Each row comes from the steps of one walk. Every step used is in the known rows, and no mark comes twice. Write the walk behind each row, first mark first.
Known rows
nudir-vibiv: [ -1.5  -7.1   2.1  -8.4   5.1  17.7   4.5  -1.2  -8.2   8.0  -7.4  10.5
  -3.8  -4.4 -10.5   3.1 -10.7  12.2  12.6   0.0 -10.7  -5.6  10.9]
zopa-vibiv-nuvu-dizut-kipes: [ -5.6 -22.5 -12.6  14.6  -7.8  22.3  22.7  18.4  26.8   8.5 -30.1  -7.9
  -1.2  16.3  30.0  17.7 -29.1   3.9  -4.1 -11.7  16.1  11.7  21.5]
nudir-vibiv-nuvu: [ -9.3 -20.1  -2.5  -4.0  -6.8  19.4  10.1  12.8   4.7  -1.2 -23.9  -2.1
  -8.7   1.9  -7.2  -1.8 -25.5   7.2  -0.3   0.1  -8.0  -7.2   6.2]
nuvu-guvan-muzoger: [-11.3  -3.9 -11.6  18.4   1.7  -7.3 -20.5   6.8 -11.7 -13.7   1.9 -11.6
  15.8 -11.0  -1.4   1.6  21.9  23.1 -17.4  -6.5   1.6   8.7  -4.0]
nuvu-guvan-muzoger-dizut-nudir-vibiv: [  3.0 -11.1 -11.4  16.1   9.7  18.8 -28.3   8.3 -35.5  -2.1 -17.8  43.5
   5.5 -22.2 -10.1   9.2  18.1  -1.0  -8.1   4.6   1.9   3.0   2.6]
zumiz-guvan-muzoger-dizut: [  0.0 -20.0 -17.9  12.2   6.1 -10.2 -11.7   3.1  -7.1   1.9  -3.1  -5.9
   7.1  14.8  13.6  -3.3   2.9   1.6 -11.0   3.5  -6.7  -5.3   8.7]
dizut-kipes: [ -0.7  -4.3 -10.5 -10.7   8.3  10.3  -0.7   8.3   2.6  -0.7  -4.9  -7.7
   3.6  19.8  17.2   2.3  -3.2  -1.1 -15.1  -4.8   2.9   8.8   7.1]
zumiz-guvan: [-13.6 -10.9   0.3  -0.3  -0.5 -11.8   1.6   3.2  -6.2  -0.9  -7.2 -22.1
   1.3  18.0   2.8  -9.0  -2.5   4.4   5.3  -6.5 -10.6  -1.8   8.6]
rogeb-dizut-zopa-vibiv-nuvu: [ 10.0 -14.4 -20.1  37.1  -1.6  19.4  21.8  12.4   1.3   6.6 -32.8   7.8
  -7.1   3.4  32.3  -2.3 -12.5  -8.6   3.6  10.1   2.4  -2.6 -13.8]
vibiv-nuvu-guvan-muzoger-dizut-kipes: [ -8.4 -33.3 -22.4  12.5   2.0   6.6 -12.8  33.7   1.5 -18.8 -28.8  -4.2
  11.4  16.1  25.5   0.5   3.6  -3.9 -55.7  -5.1  11.4  20.2  -0.2]
muzoger-dizut: [ 11.5 -12.1   2.3  -1.1   3.3   1.9   0.9   4.8   0.9   3.4  -8.0  29.1
  -2.2   2.5   5.2   4.9  -1.4 -19.4  -7.7   1.9   6.7   3.9   0.9]
guvan-zumiz: [  3.0  -3.4  -2.0   0.5  -0.7   3.2   9.2   6.4  -3.5  -5.8   3.3 -28.3
   3.7 -17.1   4.8  -1.7 -16.4   2.7 -11.5  -3.4  -5.5 -11.5  -2.5]
vibiv-zumiz-guvan-nuvu-dizut: [-35.2 -26.6  14.9  18.6  -3.3 -24.1   8.3  10.6 -10.7 -14.8 -34.7 -31.7
  -0.7  14.2  -6.2 -21.4 -23.7  24.7  14.5  -6.1  -7.4  -4.0   4.0]
nudir-vibiv-nuvu-guvan-muzoger-dizut-zopa: [  2.1 -40.7 -17.7  15.9   9.9  10.5  -9.5  28.8   0.9 -23.5 -42.2  19.7
  10.6  -7.5   5.5 -15.7   3.1 -13.7 -27.3   7.3  -6.2   5.3  -1.8]
nudir-vibiv-zumiz-guvan: [-15.8 -24.2   3.5   2.1   3.5   2.8  11.6   4.1 -20.0 -11.8 -20.6 -20.6
 -22.5  -0.1  -7.3 -23.3 -16.9  28.4  26.5  -9.8 -34.3 -14.4  10.9]
zopa-vibiv-nuvu-guvan-muzoger-dizut: [ -2.7 -29.9 -17.7  40.3  -5.5   6.6  -3.8  20.5   2.3  -4.7 -27.0   8.0
   7.5 -23.5  24.7   7.1   4.6  10.6 -16.6  -4.2  14.7   8.4   3.8]
zopa-vibiv-zumiz: [  3.2  -6.4  -3.6  28.0   0.8   7.7  15.5  -2.2  -8.0  -0.4 -11.5  -6.3
 -19.6 -34.6  17.0 -10.9  -0.9  21.1  30.7  -7.6  -7.7  -5.6   3.5]
nuvu-dizut-zopa-vibiv-zumiz-guvan-muzoger: [ -2.5 -22.2 -23.9  45.2   7.7  -5.3   7.4   3.7   7.4  -9.8 -21.5 -27.8
  -1.1 -15.2  23.2 -21.4  -1.2  19.4  28.6  -6.8 -20.0  -9.9  14.4]
nuvu-dizut: [-4.8 -5.3  7.5  2.5 -5.5 -1.4  7.9  0.5 11.9  1.4 -4.6 10.9  1.3 11.3
 -8.7 17.3 -7.7 -1.3  0.9 -8.3  6.9  6.5  8.0]
muzoger-dizut-zopa: [ 22.2 -16.9  -2.3   1.6  14.9  -0.1   2.2   9.1   6.3  -8.0 -19.7  33.6
   3.0   2.1  11.0 -15.1   2.8 -42.1 -10.3   9.8   0.4   4.3  -3.2]
guvan-muzoger-dizut-zopa: [ 22.2 -11.8 -24.0  15.5  17.7  -1.1 -14.2   4.3   7.7  -7.9  -8.1  20.7
  15.1  -6.0  17.0 -13.8  10.7 -26.8 -17.2  16.4   0.1  -0.7  -4.4]
dizut-nudir-vibiv-zumiz-guvan-muzoger: [-13.3  -7.3 -21.8  23.2   7.5  13.9 -17.7   1.1 -38.3  -5.5 -14.1 -20.0
 -13.9 -17.7  -2.9 -20.8  -0.2  29.0  23.4   3.3 -30.1 -25.4   6.0]
rogeb-dizut-lided: [  3.4  -2.3 -13.5  12.5  -4.6  10.2  12.4   5.8 -36.1   6.2  15.4  15.2
   6.1  12.3   3.6   9.2 -10.1   0.4  -9.9  10.7  18.7 -13.8 -14.5]
rogeb-dizut-nudir: [  6.0  17.5  -9.9  22.4  -1.8  18.0  -6.6   0.2 -33.6  13.1  -5.4  27.8
 -11.2   8.8   3.3  14.7   6.5  -7.0   1.0  11.0   5.4  -7.1 -19.2]
nuvu-dizut-lided: [ -1.8 -11.1  -1.6   4.6  -6.3   1.4  14.9   8.4  -6.3   0.4  12.7   8.9
  15.0   5.7 -11.2  11.8 -18.0  -9.6  -0.6   0.1  26.5  -4.8   8.2]
vibiv-zumiz-guvan-muzoger-dizut-nudir: [ -0.2 -12.3 -19.2  31.7   5.6  -4.2 -20.7   7.1 -32.4  -8.1 -15.8  -2.1
 -13.9  -9.5   8.5 -20.6   9.5  -3.7   1.5   6.6 -12.0 -13.2  -2.9]
vibiv-zumiz: [ -1.1  -5.6   0.0  12.1   0.1  -2.3   4.8   4.5  -7.2 -14.8  -7.4 -11.0
 -18.3 -15.8   0.5 -15.9  -0.7  10.0   8.2  -4.5 -12.6  -5.2  -7.9]

Which walk is each row?
[ -0.7 -30.0 -11.8  29.1   0.2   4.9  19.8  30.4   5.0 -26.0 -40.3 -32.8
   9.3 -40.2  26.5 -19.0 -14.5  -8.1  -9.3  -8.8  -0.8   4.4  -3.9]
dizut-zopa-vibiv-nuvu-guvan-zumiz
[ -3.5 -30.5   1.7  11.5  -3.4  23.0   2.9  35.1 -27.7 -19.9 -46.2  15.2
  -7.6 -26.5  -7.8   2.5 -19.2 -21.4 -24.2  -4.9   2.1  -3.3  -6.1]
muzoger-dizut-nudir-vibiv-nuvu-guvan-zumiz
[  0.2   7.6   1.0  13.4  -4.2   5.2  -5.5   1.3  -5.6   5.3  -7.5  24.6
  -2.4   4.5 -12.1  15.9   0.4 -17.6   8.9   0.2  12.3   3.5   1.8]
nuvu-dizut-nudir
[-20.5  -8.7  10.1  17.8   1.7  10.9  -5.1   4.7 -28.1  -4.1 -39.7  18.8
  -8.8 -16.0 -21.1 -10.0 -25.5  14.9  27.0   6.7  -3.3 -13.4   0.6]
guvan-nuvu-dizut-nudir-vibiv-zumiz
[ -8.3  -6.8  -7.0   5.2  -4.8  27.5  -3.4  14.4 -14.3   0.9 -30.4  10.2
 -11.5  -8.2  -7.5  -1.9 -15.5  -8.0   4.9   8.6  -2.2 -10.0   1.2]
dizut-nudir-vibiv-nuvu
[ -2.2 -28.6  -3.9  32.5   6.9  -6.2  24.3   6.0   7.5 -13.2 -33.5 -16.1
 -12.9  -5.4  18.6 -23.2 -10.2   2.5  36.6 -12.2 -15.7  -0.7  16.0]
nuvu-dizut-zopa-vibiv-zumiz-guvan
[ -9.9 -19.0  -3.8  26.8   0.7  -3.2  15.9   0.3 -14.0  -1.5 -18.3 -28.6
 -19.5 -17.0  21.4 -18.2  -6.3  25.8  36.2 -13.5 -17.6  -7.3  13.3]
zopa-vibiv-zumiz-guvan
[ -3.5 -28.5  -7.8  31.1   1.0   1.3  10.3  25.5   8.9 -21.4 -42.3  -4.9
   5.9 -21.6  23.2 -16.3   5.2 -10.5   1.1  -7.1   5.3  13.9  -1.7]
dizut-zopa-vibiv-nuvu-guvan
[-13.6 -26.9  -1.8  30.8  13.5 -15.0   7.6   8.6 -14.3 -16.2 -46.9 -30.8
   3.1 -18.3  27.8 -50.8 -11.1  13.2  35.4   7.2 -13.2 -10.5   1.8]
dizut-zopa-vibiv-zumiz-guvan-nuvu
[-13.7 -22.5   4.1   0.0 -11.4  18.7  18.9  14.9  15.7   1.0 -29.2   7.9
  -7.0  12.9 -16.0  14.6 -33.6   6.2   0.9  -7.1  -2.0   0.0  13.9]
nudir-vibiv-nuvu-dizut
[  4.9 -13.5 -34.6  54.1  11.6   4.2   6.8   1.4 -21.9  -1.3 -19.6 -19.7
  -9.7  -8.3  38.6 -24.4   5.7  27.2  21.9   3.6 -25.5 -17.4  -7.8]
rogeb-dizut-zopa-vibiv-zumiz-guvan-muzoger
[  5.3 -14.4 -22.6  16.0   0.8  28.7 -16.8  14.9 -15.4   5.6 -27.5  28.5
  -4.0 -11.7   1.1   3.1 -10.4 -13.1 -13.6  18.9   2.5 -13.9   1.4]
guvan-muzoger-dizut-nudir-vibiv-nuvu
[-16.7 -10.4 -15.5  26.4   0.6  12.0  -8.7   3.1 -26.1  -3.9 -17.8 -10.2
 -11.5  -2.9 -13.7  -5.4  -6.3  28.1  26.4  -3.1 -22.5 -19.5  13.0]
nuvu-dizut-nudir-vibiv-zumiz-guvan-muzoger
[-28.2 -16.1   7.2   2.7   2.4 -21.0  -8.3   6.3 -13.9  -3.8 -22.2 -28.4
  18.1  18.3   2.4 -20.7 -14.5  15.8   2.7   5.4  -1.0  -5.1   4.5]
zumiz-guvan-nuvu
[  4.4  -4.2 -13.1  26.9   5.5   1.3 -32.8  10.8 -29.7  -7.9  -9.4  32.0
   8.8 -17.9  -2.2   5.5  29.4 -13.6 -20.7   4.3  13.0   8.9  -7.9]
nuvu-guvan-muzoger-dizut-nudir
[ -1.5 -21.5  -4.9  12.4  -5.5  -2.0  14.4  21.5  30.5 -18.2 -34.4  -2.1
   3.5  17.0   0.5  -6.0 -18.9 -30.2 -12.6   5.3   4.5   7.8  -3.2]
vibiv-nuvu-dizut-zopa
[-19.4 -25.6   1.5  12.2 -11.7  -3.5  11.0  34.8  -4.8 -28.8 -25.5 -41.6
   1.5 -15.8   1.7  -6.8 -17.7   2.4 -33.8 -14.5  -0.9   3.3 -10.5]
vibiv-nuvu-guvan-zumiz
[ -0.4 -24.0   4.4  10.9   7.9  12.7  -1.2   9.6 -39.2  -5.8 -34.4  21.1
 -29.2  -5.8  -6.2 -17.4  -8.8  -7.8  23.6  -0.2 -22.3 -14.6   7.7]
muzoger-dizut-nudir-vibiv-zumiz-guvan
[ -9.7 -28.1 -12.1  23.5  -6.0  -3.9 -13.6  28.0   3.2 -19.2 -23.2   3.3
   7.6  -4.0   7.1   2.5   6.7  -3.6 -40.3  -2.4  10.9  12.5  -8.1]
vibiv-nuvu-guvan-muzoger-dizut
[-19.0 -15.3   1.2  11.7  -4.8  17.5  -7.1  24.4 -25.6 -12.9 -39.9  11.6
  -8.1 -12.0 -15.9  -1.8  -2.3  -2.6  -3.8  -2.8   1.1   4.7  -1.8]
dizut-nudir-vibiv-nuvu-guvan
[ -7.5 -24.8 -24.8  16.5  -1.0  18.1 -14.4  18.2 -21.3   2.2 -35.8   6.7
  -2.2   6.8   1.5  -7.0 -12.2  -8.6  -7.8  10.6  -6.9 -17.3   8.9]
zumiz-guvan-muzoger-dizut-nudir-vibiv-nuvu
[  1.2 -17.6 -30.6  41.3  13.8  -5.9  -1.4   2.0  -6.3 -10.3 -18.3 -38.0
  -1.1 -25.1  34.2 -36.0   6.8  20.0  27.3   2.0 -24.4 -14.9   6.9]
dizut-zopa-vibiv-zumiz-guvan-muzoger
[-16.1 -17.5   1.2  12.1  -0.8 -13.8   5.6   7.1 -13.7 -17.0 -14.6 -34.0
 -19.1   4.3   2.1 -24.2  -4.5  16.1  13.9  -8.8 -23.0  -6.7   1.8]
vibiv-zumiz-guvan
[ 15.0 -27.8 -19.6  48.3  16.4  -0.5  -4.6  13.9  -9.4 -22.4 -29.9  14.1
  -1.6 -44.1  27.2 -24.6  23.5  -0.7   4.3  -1.3  -7.2   7.1  -2.5]
nuvu-guvan-muzoger-dizut-zopa-vibiv-zumiz
[-28.3 -12.9   0.7  25.9   4.6  11.1  -3.6   7.1 -61.9   1.2 -42.9   0.3
 -16.1   6.7  -3.0 -20.9 -20.8  30.8  24.5  11.2 -19.1 -23.3 -12.9]
rogeb-dizut-nudir-vibiv-zumiz-guvan-nuvu
[-28.7 -14.9   3.4  43.8  -1.1  -7.7   1.9   5.1 -27.4   0.1 -43.5 -12.4
  -5.5 -16.4   7.4 -17.3 -19.9  19.8  43.8  -1.3   2.5 -11.1  11.3]
zopa-vibiv-zumiz-guvan-nuvu-dizut-nudir
[ -1.8 -15.8   1.8  24.1   8.9  -2.9   8.9   2.2  13.3   3.1 -35.9  11.0
  23.6 -13.0  15.3  -9.6 -17.4  -3.7  22.0   9.5  14.7   3.5  10.5]
guvan-nuvu-dizut-zopa-vibiv
[ -2.8 -40.3   1.2  29.7  16.3 -13.1   7.6  11.6 -14.9 -15.7 -55.8  -1.0
   1.2 -17.2  31.6 -45.0 -14.6  -6.0  26.7  10.9  -8.0  -7.5   3.2]
muzoger-dizut-zopa-vibiv-zumiz-guvan-nuvu
[  5.3 -12.1 -24.1  48.7   7.1   7.5 -12.6   3.0 -31.6   4.0 -20.8   1.2
 -14.7 -32.5  28.8 -12.8   8.5   8.7  25.5   3.4  -7.6 -15.6   7.3]
zopa-vibiv-zumiz-guvan-muzoger-dizut-nudir
[  7.8 -29.1 -20.6  25.3  16.7 -15.1  -7.9  11.6  -6.1 -23.5 -23.7 -14.3
  -2.8  -1.8  20.0 -38.7   5.8 -12.0  -4.4   6.8 -23.2  -9.7  -3.1]
vibiv-zumiz-guvan-muzoger-dizut-zopa
[-31.5 -23.8   3.5  -4.6   5.0 -10.9  -1.0  13.7   0.8  -3.0 -31.0 -26.8
  22.8  51.1  11.2  -4.4 -29.3  13.0  -8.8  -5.0   8.5   8.0  19.9]
zumiz-guvan-nuvu-dizut-kipes
[ 12.4  -7.1 -19.4  21.8  10.8  23.5 -18.2   2.6 -32.6  -0.1 -16.7  29.3
 -18.0 -33.6  -2.6  -8.6   4.2   4.2   9.6  12.4 -13.7 -19.9  -1.4]
guvan-muzoger-dizut-nudir-vibiv-zumiz
[  3.6 -24.8 -20.0  38.6   6.0  -0.6   1.8   0.2 -12.4   0.8 -14.9 -11.4
 -10.6 -22.1  31.1 -14.5  -0.8  23.7  20.4  -4.3 -13.8 -12.8  13.6]
zopa-vibiv-zumiz-guvan-muzoger-dizut
[-14.1  -6.2 -19.6  12.9   1.9 -10.9 -14.7  -0.6  -7.3  -1.9   5.2 -34.1
  10.5  12.1   9.0  -7.0   3.9  22.3  -2.5   2.7 -11.8 -10.1   7.5]
zumiz-guvan-muzoger
[-12.4 -23.4  -8.6  45.6  11.1  -6.2  12.2   8.6 -29.2  -3.6 -48.5 -18.1
  -2.9  -1.3  34.4 -37.5 -14.8  23.0  29.6   9.9 -14.4 -13.0 -11.5]
rogeb-dizut-zopa-vibiv-zumiz-guvan-nuvu
